What can hang from each mark:
k199: k84 k358 k438 k910
k910: k443
k443: k84 k358 k438 k910
k358: k199
k438: k443 k547

Every row comes from one small tree of marks. The marks that hang from a mark follow it in brackets, in the order of their numbers. Every link used is in the known rows. Which tree was each row made from?
Known rows:
k199(k358 k438): [-19  -1 -10  21 -34  22  37  -8 -37  15   1 -31  22 -34  19  12  32 -46
  15   8 -19  25  -9   5  -4 -16  -2  34  23 -40  23   1  -3 -33 -11 -51
 -29  23 -12 -25   3 -13  18   5  37 -27  -6  13  43 -17]
k910(k443(k84 k358 k438(k547))): [ 40  -2 -46 -33  24 -15 -10  27  25 -21  15   9 -31  29 -11 -19 -30   5
   1  -8  47 -13  45 -36   4   5 -11 -14 -11   8 -18   8 -37  24   4  39
  -3 -34   4  19 -13   5 -20   3 -33  27 -16  -3 -17  -3]
k443(k84 k358): [ 43  -7 -68  -3  16 -14 -13  19 -17 -51  -9   2 -15  16   0  32 -32  14
 -29  13  23   2  -7 -14 -14  -7 -15  19   0  22 -14  15  -6 -46  -8  15
  -3 -17   6 -51  20  -4 -15  -4  -7 -25 -24 -12 -44 -20]
k443(k358(k199(k84)) k438): [ -1  -9 -32   7  23  -1 -15  38   2  50  -7   6  -2  17  12   6 -22  15
  20  31 -23 -16  18   0 -16   9 -31 -15   3  28 -24  -9  -5  -7   1  17
  24 -25 -17   5   4 -43   9   2 -36 -14   5 -20   6   2]
k438(k443(k84 k358 k910) k547): [ 44 -18 -23 -40  38 -19 -14 -20   5 -12   1  28 -24  55 -63  -5 -21  32
 -25 -26  42 -34  14   3  20  19   5 -10  -8  51   2  -3 -20  27   9  37
  22 -12  36  -6   2  22 -18 -12 -31  17 -25  17 -46   0]
k910(k443(k358)): [  5 -12  -1 -33 -11  28  12 -23  12 -67   1 -17   2  -4  -6 -16 -10  16
 -49  -7  11  -8  -4 -29 -47 -34  -3   9 -10   0 -16  19 -17   4 -25  37
 -17 -22 -25 -18  21  57   7   8  11  13 -17 -16 -40 -29]
k443(k438 k910): [ 13 -25  19  16  19  -9 -16  -3 -24  53  23  30  21  19 -27 -23  20  30
  50 -27  -1 -38   8  68  23   4 -11  -6  12   7 -22  10  48 -43 -13  18
  37  16   1  61 -13  -3   8  39  22  24   4   3  12   2]
k443(k910): [ 15 -25  23  20   3   6  -7 -16 -31   6  17   3  27   2 -28  -1  20  33
   9  -8  -6 -29 -34  52  12  -3  -2  15  -2   2  -9  12  40 -27 -25   1
  26  24  -8   4   9  17   9  26  28  13   4   1 -12 -14]
k443(k358 k910): [  6 -19 -33   3  10  14  18 -22 -24 -19   2  -1   2   7 -29   6  11  28
   0  -7   7 -26 -21  29   5   5   5   4  15  44 -15  10  21 -40 -34  19
  27   3 -12   8  24  35  11  20  26  16 -19  -9 -31 -13]
k199(k84 k358 k438 k910): [-80  35  30  48 -55  -2  36  -2 -20  40 -18 -12  29 -64  61  40  27 -69
  33  28 -57  54 -23  19  32  15  24  32  42 -28  63 -17   9 -28  -1 -76
 -31  15 -16 -12  12 -42  29 -13  35 -36  29 -25  71   8]
k443(k84 k910): [ 42  -8 -11  26  25 -31 -27   9 -38   6  16  23  22  29 -28   8  -3  28
   0   7  23 -22 -34  41  18  10   0  27  -8  -1  -4  19  42 -27   2   5
  36   5  22  -2  -2  -7 -23  15  24  -4  -4   3 -26   0]
k910(k443): [ 18  -8  44 -16 -24  31  -7 -20   8 -36  11 -27  19  -8  -3 -20   6  15
 -31 -15   9 -13 -16 -11 -36 -36  -5  16 -25 -34 -15  22   6  20  -8  17
 -15  -3 -17 -24   5  45  11  16  29  13   4 -10 -22 -29]
k438(k443(k84 k910) k547): [ 49 -17  27 -34  36 -18 -30 -20  -8   7  13  23   2  43 -72 -22 -16  42
  -6 -28  30 -45  -1  19  26  15   2  -7 -30  15   5  -1   0  43  20  21
  22   0  47 -13  -9   4 -17  -4 -20  17  -6  32 -28  -5]
k358(k199(k84)): [  2  -6  41   4   3  13 -28  29 -15  30  -1 -15  32  -4   4   5  -2  30
 -12  41 -35  -8 -40   0 -22 -16 -20   7 -22 -24 -15   0  16  14   2 -21
  18   1  -8 -53   5 -56   9 -10 -12 -33  23  -5   6 -12]
k910(k443(k84)): [ 42  -9  31 -15  -4   1 -21   1   1 -51  11 -12   8  22 -11 -10 -20  10
 -39   4  37  -1 -15 -12 -29 -27  -5  29 -35 -48  -8  26   7  21  13  19
 -15 -18   3 -28  -7  10 -20   8   8  -5  -4  -8 -30 -15]
k438(k443(k84 k358)): [ 50 -22 -24 -21  11  -6 -21 -32  -4 -54 -15  18 -24  32  -8   9 -36  31
 -47 -18  26 -13  12  -4 -41 -15 -19  25 -17  19  -2   9 -13  -7  20  44
   0 -29  20 -55  17  26 -17  -7 -27 -24 -22  -5 -42 -10]
k443(k84 k358 k438(k547) k910): [ 35  -6 -76   0  56 -49 -21  39 -10  33  14  38 -23  47 -32   0 -16  15
  50  -4  36 -27  34  23  61  39  -4 -23  17  58 -21   0  -2 -17  -1  31
  33 -13  26  56 -10 -14 -18  15 -18  33 -20   7 -12  12]
k443(k84 k358(k199) k438 k910): [ 40 -21 -67  39  65 -46 -15  35 -15  46   1  34 -30  59  -2 -15 -17  15
  20  35  42 -13  14  30   2  37 -25  -6  -5  32 -43   4  25 -27  22  36
  50  -2  19  64 -14 -40 -45  24 -32   3 -14  11  -3  38]
k358(k199(k84 k438 k910)): [-57  34  58  53 -24   5  -7  22   4  44 -10  -9  30 -26  36  38  17 -11
  -2  35 -50  23 -33   0   2  -4  15   1   6 -28  25 -14  26   0   5 -47
   7  29 -18   4  -4 -48  12 -18  11 -41  40 -16  41  24]

Which tree is each row?
[ 25 -24  59 -42  20   9 -18 -35   4   8  15   5  18  23 -75 -29   8  51
   4 -40   5 -46  -2  22  23   0   4 -22 -16  24   7  -2   2  41  -5  19
  26  16  24 -12  -6  33   8  -1   3  36   1  33 -23 -16] : k438(k443(k910) k547)
[-51  -4  43  11 -42 -14  25 -10  18  23  -4  -3  20 -44  49 -31  20 -50
  59   6 -29  42 -23  16  16  24   3  19  19 -15  33  -8   7  27  22 -20
 -24 -20  -5  15  -1 -26  27   2   7  11  28 -35  50  21] : k199(k84 k358 k910(k443(k438)))
[-22  18  48  32 -12  22 -15  30 -13  66  -6 -16  34  -8  11  28   4  -3
  -9  45 -40   1  -8 -17 -15 -24   8  11  -8 -42   4  -6  12   9  -2 -32
   3   9 -16 -22 -13 -58   4 -15   4 -51  21  -8  40 -14] : k358(k199(k84 k438))
[-19  -7  47  10   3   6 -10   3  32  -6   5   1  -4 -16  35 -26   9   6
  -2   1  -8   7 -24   2 -29  -6 -12 -12 -23 -36 -31   4  33  20  19   3
   4  19  -1  36 -16  10  -6  12  -3  19  32   5   4  29] : k358(k199(k910(k443(k438))))
[ -8   6 -23  14  -2 -25   1   1  25 -51  -5  22 -31   1  38   1 -14 -10
   5 -15  25  19  15  -3  -4   7  -1  -3   4   7  -7  12   9 -17  15  32
 -13 -17  -4  41   4  37 -20   6   0  17   3 -25 -12  36] : k199(k910(k443(k84 k358 k438)))
[ 11   4 -71  29  34 -41 -20  41  13  -5 -10  40 -34  18  45  14 -27  -8
   9  16  22  14  12   7 -13  27 -27  -8   3  13 -46  -2  17 -40  28  13
  18   3  13  30  -6 -24 -30   4 -28  -8  -1   1 -13  46] : k443(k84 k358(k199(k910)) k438)
[ 34 -15 -46 -11  10 -15  -9  10   7 -30   3  15 -32  32   6 -11 -31   5
 -11  -4  40  -5  40 -20 -27  -3 -19   4 -13   4 -24  18 -19  -3  10  48
  -9 -35   0  21   1  17 -24  16 -20   9 -15 -10 -15  -3] : k910(k443(k84 k358 k438))
[-48  29 -33  14   6  10  16  25  22 -20 -12 -12 -18 -17  33  32   5 -10
 -18  11 -13  20  -7 -31  -3   0  14 -33   9   9 -13 -15 -11 -19 -18 -31
  -3  38 -19  18  -3  -4   2 -15   8   2   8  12  -8  15] : k443(k358(k199(k438(k547) k910)))
[-56  32  85  32 -30  14  -1   4  26  31 -11 -15  24 -25  45   9  18 -27
 -17  37 -28  28 -30 -21 -18 -14  26   1 -15 -49  20 -11  18  34  10 -23
 -17  14 -17  16 -12 -31  -2 -19  10 -28  43 -19  39  13] : k358(k199(k84 k438 k910(k443)))
[-33  22  35  49 -14  12   0  15   4   5  -6 -10   9 -35  48  18  25 -15
  -9  15 -21  27 -30   3 -16 -13   4  -5  -3 -45  -6  -3  37 -24   1 -43
  -3  53 -14  19 -11  -9  -2   2  23 -24  25  12  22  24] : k358(k199(k438 k910))
[ -8 -16  32  10 -41  24  28 -47 -23  19 -12 -15   9 -18   2  -5  19 -35
  -3 -18 -17   8   9  13 -22 -21   2  34   2 -36  27  -4 -10  -1  19 -20
 -30   5   0 -32   6   4  11   5   1 -24 -17  26  43 -21] : k199(k358 k438(k443))
[-17  29 -26  -8   9  16  -1  37   0  32 -11 -20   2  -2  -4  28  -7   0
 -14  35 -26   1  11 -49   8  -6   9 -22  -1  14   1 -19 -33  18 -20 -21
   7  -8 -16 -17 -10 -52   8 -25 -16 -30   5  -6  12 -19] : k443(k358(k199(k84 k438(k547))))
[-82  47  16  15 -41  -9  32   6  -4  42  -9 -21  29 -67  33  26  27 -66
  52  19 -42  44 -17  -2  64  23  37   5  38 -16  62 -28 -15   8  -7 -90
 -26  11  -8 -15  -5 -47  38 -28  18 -15  29  -8  56   6] : k199(k84 k358 k438(k547) k910)
[ -5  14 -15   0  -8 -17   5 -14  17 -88 -11  -2 -20 -10  37  10  -9 -10
 -34  -3  23  30 -20  -9 -20  -3   5  16  -1   2  -1  14   5  -8   4  15
 -20 -11  -7  -1  16  38 -12  -6  15   3   1 -30 -34  19] : k199(k910(k443(k84 k358)))
[ 17 -17   9 -48  22  10   1 -37  11 -11   2   8 -11  27 -68 -21  -8  46
  -8 -41  13 -44  16  15  14   3   6 -24  -8  57  -1  -8 -18  26 -16  35
  26   2  13  -3  10  47   9  -1 -11  38 -19  17 -40 -14] : k438(k443(k358 k910) k547)
[ 12   3 -59 -31  24   0  -4  27   3   2  16  11 -15   7 -21  -1  -8  26
  31 -26  -3 -17  42 -17  21   6 -20 -34  21  47 -29  -2 -28 -21 -29  15
   8 -11  -3   9  -2  21  16   6 -13  28 -21  10 -18  -9] : k443(k358 k438(k547))
[  2 -28 -42  19  23  -9   4  -4 -16  28   7  29 -12  21 -20  -7   8  25
  40 -15   4 -23  27  50  19  15  -8 -18  20  48 -27   4  26 -51 -27  36
  29  -6  -7  60   9  34   6  35   8  26 -13  -6  -7   4] : k443(k358 k438 k910)
[ 20  12  -3 -16  -8  -9  13 -10 -17  18  -2 -11   6  -2 -18  -5   2 -44
  -1 -10   9   7  24 -16  14   3   1  19  -1 -32  29 -14 -35  31  32 -31
 -26  -1  30 -36 -12 -23  -8 -20 -15 -18 -15  36  31 -11] : k199(k358 k438(k443(k84) k547))
[ 27 -10  -9 -58  11  25  -7 -25  18 -37   0  -3 -14   5 -46  -2 -16  49
 -26 -46  -4 -38  23 -27 -11 -13 -12 -25  -6  38  -6  -3 -38  29 -16  31
  -8  -4   4 -57  10  35  15 -19 -18  20 -19  10 -51 -28] : k438(k443(k358) k547)
[  3  12   1 -25   4  33  13  11  24 -20  -1 -36 -15   7  -3 -14   4 -10
 -42  15   8   4  17 -63 -29 -28  17 -29 -25 -16 -17   1 -32  47 -15  11
 -16   2 -18  10  -6  19  -9  -7  -9   8  -3  17 -12 -18] : k910(k443(k358(k199(k438(k547)))))
[-12  -3  -5  15 -19 -30  20  -4  11 -10   2  10 -13 -19  44 -28  15 -56
  25  -2  28  50 -16  21   2  25  -9  25   7 -31   7   9  17   2  44 -11
 -25  -9  10  20  -9  -5 -10  12   4  21   6  -9  24  36] : k199(k358 k910(k443(k84 k438)))
[  2  13   6 -22 -13  31   7 -22   4   3  -4  -4 -12   0 -36  12  -9   8
 -20 -36 -10 -16  45 -24  -2 -18  13 -15   2  14  19  -6 -37  11 -16   5
 -19   6  -5 -17  -4  45   9 -13  -2  -2 -15  24   5 -36] : k199(k438(k443(k358) k547))
[-53  41  14  -8 -29  15  25 -11  34 -42  -4 -18 -14 -32  22  12  12 -33
 -15 -22  -4  21  11 -44  22  -5  40 -33  11  -3  23  -1 -21   7 -30 -15
 -33  20 -23  45   2  51   9 -17  32  21  14  -7   5   0] : k199(k438(k547) k910(k443(k358)))
[ -5  -4  26 -22 -23  25  30 -22  -8  29   4 -25  10 -17 -16 -13  24 -29
  16 -21 -15  -1  21  -8   7 -12  13  -1   3 -22  31  -8 -34  24   4 -33
 -33  12  10 -35  -6   2  18  -9   0  -6  -9  43  30 -22] : k199(k358 k438(k443 k547))
[-47   6  14  17 -40  -8  24 -15  -8   3 -14  -9  33 -62  49  19  25 -35
  37  18 -49  44 -52  17  20  23   6  34  30  -3  42  -9  17 -14   7 -56
 -20   4  -9 -41  21 -35  36 -16  24 -22  25 -33  29  15] : k199(k84 k358 k910)
